Known rows, with every way that one mark hangs from another:
zogaz(ninizil(gifar goniz)): [ 0.24  0.08 -0.31 -0.20  0.02  0.23  0.20 -0.19  0.08 -0.84 -0.38  5.67
  0.49  0.16 -0.61 -1.86 -1.39  0.57  0.16 -1.14 -0.17  0.84]
zogaz(ninizil veniv): [-1.41  0.47 -0.24 -1.11 -0.27  0.09 -1.18 -0.03  0.19 -0.67 -0.33 -6.23
  0.87 -0.30  1.59 -0.91  0.12  0.14 -0.16  0.29 -0.67  0.49]
goniz(zogaz): [ 0.65  0.02 -0.91  0.39 -2.86  0.45 -0.85 -0.19 -0.28  0.29  0.38  0.48
  1.50  0.05 -0.57  0.87  0.43 -1.56  0.33 -1.72  0.22 -0.63]
gifar(ninizil(goniz(zogaz(veniv(delut))))): [-0.73 -0.18  0.22  0.05 -0.49  0.54 -0.99 -0.30 -0.16  0.32  0.92  3.75
 -1.52  0.21 -0.56  0.92 -3.15 -1.27  0.07  1.94 -0.35  0.02]
gifar(goniz(zogaz(veniv(rodo))) ninizil): [-1.01 -0.16  0.18 -1.28 -1.43  1.29 -2.67  0.35 -0.19 -0.31  0.73  4.22
 -1.03 -0.03 -1.19  1.41 -3.49  0.32  0.05  1.75 -0.57 -0.35]
delut(goniz(zogaz) ninizil): [-1.51 -0.31  0.60  0.89  0.79 -0.79  0.39  0.08 -0.13  0.46  0.36 -0.30
  0.09  0.41  0.14  2.13  1.57 -1.34 -0.41 -2.48  0.58 -0.13]
goniz(zogaz(ninizil(gifar) veniv(delut))): [ 0.08  0.51 -0.01 -0.41 -0.31 -0.45 -0.65  0.43 -0.16 -0.29 -0.60 -3.99
  0.51 -0.26  0.64 -0.04  0.17 -1.35  0.18  1.28 -0.26 -0.14]
gifar(goniz(zogaz(veniv)) ninizil): [-1.23 -0.11  0.09 -1.13 -1.43  1.56 -2.87  0.33 -0.27 -0.30  0.67  2.91
 -0.11  0.09 -1.17  1.54 -3.68  0.27  0.04  1.17 -0.35 -0.27]
ninizil(gifar goniz(zogaz(veniv(delut)))): [ 0.26  0.40  0.60  0.65 -0.21  1.25  0.98 -0.31  0.00 -0.01 -0.57  1.37
 -1.02  0.11 -1.04 -0.85 -2.59 -0.33  0.30  0.69  0.32  0.10]
delut(ninizil(gifar goniz(zogaz(veniv)))): [-0.20 -0.07  0.97  0.28  0.15  0.27  0.83 -0.38  0.07  0.46 -0.19 -1.81
 -0.92  0.32 -0.48  0.05 -1.34  0.57 -0.07  0.02  0.50  0.42]
goniz(zogaz(ninizil veniv(rodo))): [-0.42  0.35 -0.18 -0.87 -2.16 -0.44 -1.16  0.29 -0.03 -0.42 -0.17 -1.72
  0.01 -0.39  0.44  0.49  0.51 -1.56  0.14  0.30 -0.70 -0.47]
rodo(goniz): [-0.11 -0.30 -0.60  0.45 -0.02 -0.20  0.66 -0.32  0.09 -0.48  0.09  2.29
  2.08  0.27 -0.22 -0.35  1.35  1.12 -0.04 -2.42  0.24 -0.24]
rodo(ninizil(gifar(goniz(zogaz(veniv))))): [ 1.51 -0.49 -0.81 -0.33  0.03  0.56  0.22  0.13  0.09  0.34 -0.11  0.45
  1.08 -0.09 -0.44 -1.53 -0.37  2.31  0.09 -0.98  0.46  0.46]
rodo(ninizil(gifar goniz(zogaz(veniv)))): [ 1.24 -0.45 -0.42  0.26 -0.30  0.36  1.07 -0.15  0.14  0.51 -0.11  2.55
  0.15  0.01 -0.69 -1.48 -1.04  1.10  0.13 -1.03  0.48  0.48]
gifar(ninizil(goniz)): [-0.44 -0.49 -0.31  0.11 -0.76  0.84 -0.81 -0.61 -0.07  0.22  1.24  6.63
 -1.08  0.36 -0.98  0.22 -3.33 -0.26  0.09  0.40 -0.28  0.33]
goniz(zogaz(veniv(delut rodo(ninizil)))): [ 0.58  0.22 -0.13 -0.12 -0.98 -0.26 -0.28  0.09 -0.02  0.51  0.09 -3.80
 -0.66 -0.40  0.74  0.51  1.12 -1.15  0.08  1.66 -0.29 -0.53]
delut(goniz(zogaz(veniv)) ninizil(gifar)): [-1.49 -0.14  1.05  0.66  1.83 -0.67  1.05  0.29  0.00  0.30 -0.24 -3.71
 -0.80  0.27  0.18  1.16  0.42 -0.52 -0.31 -1.41  0.57  0.04]
delut(goniz): [-1.12 -0.11 -0.52  1.08  0.61  0.50  0.42 -0.28  0.02 -0.04  0.51  1.97
  0.67  0.24  0.11  0.33  0.89 -0.62 -0.18 -3.09  0.29  0.02]
delut(ninizil(gifar)): [ 0.95 -0.39 -0.01  0.27  0.80 -0.20  0.85 -0.48  0.06  0.63  0.21 -3.03
 -0.04  0.30 -0.01 -0.69  0.19  1.65 -0.04 -0.53  0.52  0.66]
rodo(goniz ninizil): [ 0.91 -0.95 -1.01  0.23  0.81 -1.11  1.28 -0.02  0.22  0.01  0.18  3.59
  2.37  0.16  0.00 -1.02  2.34  2.26 -0.20 -2.75  0.47  0.17]
goniz(zogaz(veniv(delut(ninizil) rodo))): [ 0.08  0.34  0.36 -0.13 -0.81 -0.30 -0.35 -0.01 -0.05  0.52  0.06 -5.31
 -1.01 -0.30  0.79  1.06  1.00 -1.35  0.01  2.02 -0.27 -0.55]
zogaz(veniv(delut(ninizil) rodo(goniz))): [-0.58  0.27  0.97 -0.33  2.22 -0.70  0.88 -0.22  0.38  0.24 -0.11 -7.34
 -1.96 -0.32  1.90 -0.17  1.72  0.97 -0.41  3.33 -0.50  0.05]

Rows:
[ 0.07  0.29  0.44  0.53 -1.06  1.44  0.80 -0.34  0.02 -0.14 -0.48  1.81
 -0.71  0.13 -1.34 -0.88 -2.99 -0.18  0.35 -0.35  0.32  0.04]
ninizil(gifar goniz(zogaz(veniv)))
[-0.87  0.58  0.17 -0.95 -0.86  1.38 -2.11  0.38 -0.17 -0.64 -0.39 -0.25
  1.48 -0.09 -0.11  0.63 -0.78  0.34 -0.08  0.38 -0.12 -0.11]
gifar(goniz(zogaz(ninizil veniv(delut))))
[ 1.22  0.05 -0.51 -0.02 -0.87  1.53 -0.27  0.01 -0.13 -0.29 -0.26  2.75
  1.00  0.12 -1.58 -0.98 -1.78  1.54  0.39 -1.15  0.45  0.05]
ninizil(gifar(goniz(zogaz)))
[-0.28  0.06  0.61  1.16  2.76 -0.89  0.74 -0.02 -0.16  0.79  0.26 -2.08
 -0.41  0.25  1.10  1.40  2.29 -1.28 -0.39  0.92  0.43  0.12]
veniv(delut(goniz(zogaz) ninizil))
[ 0.06 -0.15 -0.03 -0.57  0.58 -0.27  0.98 -0.13  0.48 -0.08 -0.14 -3.78
 -1.07 -0.42  0.83 -1.44  0.70  1.91 -0.11  0.76 -0.44  0.03]
zogaz(veniv(rodo(goniz ninizil(gifar))))
[-2.06  0.57  0.39 -0.90 -0.31  0.68 -0.84 -0.20  0.25 -0.79 -0.47 -2.69
  0.20 -0.15  1.05 -0.88 -1.23 -0.04 -0.22  0.35 -0.62  0.63]
zogaz(ninizil(goniz) veniv)
[-0.84  0.42 -0.05 -0.63 -2.00  2.12 -2.00  0.06 -0.15 -0.35 -0.12 -0.78
  1.49 -0.02 -0.68  0.80 -1.34  0.61  0.02 -0.67  0.12 -0.37]
gifar(goniz(zogaz(veniv)))
[ 1.66 -0.02  0.89  0.42  2.71 -0.81  1.87 -0.47  0.25  0.69  0.22  1.89
 -3.57 -0.08  0.50 -0.88  1.00  0.88 -0.16  3.79 -0.27  0.55]
veniv(delut(ninizil(gifar goniz)) rodo)
[ 1.01 -0.29 -0.35 -0.26 -0.66 -1.22  0.89  0.14  0.18 -0.69 -0.04  6.40
 -0.70 -0.19 -0.67 -0.62  1.39  0.46  0.19 -0.64 -0.54 -0.48]
veniv(rodo(goniz(zogaz(ninizil(gifar)))))
[-1.31  0.53  0.46 -0.83  0.46  0.59 -0.06 -0.06  0.28 -0.94 -0.81 -2.29
 -0.31 -0.15  0.56 -1.85 -2.02  0.68 -0.03  0.58 -0.48  0.81]
zogaz(ninizil(gifar goniz) veniv)
[-0.30  0.01  0.52  1.14  3.55 -0.68  1.01 -0.25 -0.02  0.75  0.36 -2.61
 -0.56  0.27  1.41  0.70  2.26 -0.36 -0.48  0.97  0.38  0.46]
veniv(delut(goniz ninizil))
[-0.20  0.35 -0.27 -0.60 -1.60 -0.15 -0.92  0.37 -0.12 -0.48 -0.50 -3.03
  0.90 -0.23  0.15 -0.06 -0.35 -1.14  0.26 -0.31 -0.26 -0.23]
goniz(zogaz(ninizil(gifar) veniv))
[ 0.95 -0.89 -0.89  0.24 -0.29 -1.41  0.90  0.30  0.03  0.03  0.04  4.42
  2.54  0.12 -0.40 -0.04  2.39  0.94 -0.06 -2.87  0.54 -0.34]
rodo(goniz(zogaz) ninizil)
[ 1.88 -0.01  0.64  0.03  2.79 -0.74  1.23 -0.22  0.19  0.60  0.19  0.49
 -2.90 -0.17  0.63 -0.79  1.45  1.55 -0.16  3.78 -0.26  0.46]
veniv(delut(ninizil(gifar(goniz))) rodo)
[-1.69  0.21  0.06  0.39  0.36 -0.22 -0.02  0.43 -0.07 -0.54 -0.26  0.24
  0.44  0.02  0.18  0.65  0.39 -1.64 -0.09 -2.24  0.01 -0.22]
delut(goniz(zogaz(ninizil(gifar) veniv)))
[ 0.64  0.05 -0.33 -0.29 -1.85  0.00 -0.14  0.09  0.03  0.29 -0.02 -2.69
 -0.52 -0.37 -0.02  0.02  0.18 -0.61  0.24  0.30 -0.20 -0.54]
goniz(zogaz(veniv(rodo(ninizil(gifar)))))
[-1.83  0.19  0.10  0.20 -0.04 -0.41 -0.21  0.40  0.01 -0.50 -0.02  1.10
 -0.17 -0.11  0.40  1.00  0.99 -1.89 -0.18 -1.80 -0.30 -0.39]
delut(goniz(zogaz(ninizil veniv(rodo))))
[-0.41 -0.45 -0.23  0.12 -1.52  0.64 -1.08 -0.39 -0.21  0.23  1.16  7.09
 -0.98  0.34 -1.29  0.91 -3.30 -1.16  0.18  0.29 -0.24 -0.02]
gifar(ninizil(goniz(zogaz)))
[ 1.23  0.12  0.44  0.47  2.28 -0.14  0.45 -0.13 -0.14  0.68 -0.03 -2.68
 -0.25  0.18  0.48  0.02  0.87  0.71 -0.13  2.25  0.45  0.43]
veniv(delut(ninizil(gifar(goniz(zogaz)))))
[-0.11  0.47 -0.10  0.15 -1.27  0.40 -0.77 -0.05 -0.19  0.40 -0.01 -6.02
  0.50 -0.19  0.68  0.92  0.53 -1.68  0.12  1.00 -0.01 -0.58]
goniz(zogaz(veniv(delut)))
[ 0.24  0.25 -0.02  1.02  2.40 -0.61  0.65  0.21 -0.19  0.07 -0.06  1.00
  0.06  0.07  0.66  0.21  1.58 -1.41 -0.08  0.54  0.16  0.08]
veniv(delut(goniz(zogaz(ninizil(gifar)))))
[ 0.70  0.21 -0.25 -0.22 -0.64  1.64 -0.39  0.06 -0.07 -0.35 -0.43 -0.01
  0.66  0.01 -1.20 -0.97 -2.01  1.59  0.32 -0.53  0.33  0.04]
ninizil(gifar(goniz(zogaz(veniv))))
[ 0.61 -0.25  0.30 -0.07  0.35  0.32  0.08 -0.14 -0.05  0.33 -0.03 -1.29
  0.27  0.31 -0.64 -0.03 -0.47  1.77 -0.05 -0.51  0.60  0.43]
delut(ninizil(gifar(goniz(zogaz))))
[-0.72  0.41 -0.33 -0.65 -2.14 -0.12 -1.46  0.26 -0.14 -0.36 -0.26 -3.45
  1.26 -0.21  0.50  0.61  0.26 -1.64  0.12 -0.44 -0.36 -0.37]
goniz(zogaz(ninizil veniv))
[ 0.42 -0.55 -0.33  0.08  0.84 -1.41  0.94  0.39  0.10  0.10 -0.26 -0.08
  1.83 -0.05  0.49  0.00  2.39  0.89 -0.20 -0.96  0.37 -0.31]
rodo(goniz(zogaz(veniv(delut))) ninizil)
[-0.26  0.38  0.23  0.09 -0.84  0.05 -0.64 -0.04 -0.17  0.55 -0.01 -6.90
  0.24 -0.13  0.86  1.20  0.72 -1.48  0.00  1.25  0.07 -0.44]
goniz(zogaz(veniv(delut(ninizil))))
[ 2.06 -0.78 -0.62 -0.10 -0.09 -1.47  1.67  0.19  0.28 -0.04  0.09  6.71
 -0.77 -0.24 -0.77 -1.19  1.81  1.50  0.16 -0.79 -0.17 -0.29]
veniv(rodo(goniz(zogaz) ninizil(gifar)))
[ 0.07 -0.21 -0.43  0.07 -0.47 -1.08  0.37  0.35 -0.09 -0.96 -0.44  4.44
  2.27  0.18 -0.72  0.00  1.13  0.05  0.14 -2.37  0.13 -0.45]
rodo(goniz(zogaz(ninizil(gifar))))
[ 0.92 -0.13  0.85  0.75  4.09 -1.46  2.14 -0.07  0.22  0.60  0.26  1.26
 -3.46 -0.08  0.93 -0.29  2.28  0.37 -0.33  2.67 -0.21  0.38]
veniv(delut(goniz ninizil(gifar)) rodo)
[ 0.86  0.04 -0.82 -0.18 -1.90 -0.40 -0.73  0.29 -0.26 -0.41 -0.19  2.41
  1.51 -0.02 -0.65 -0.08  0.13 -1.22  0.39 -1.45 -0.03 -0.21]
goniz(zogaz(ninizil(gifar)))
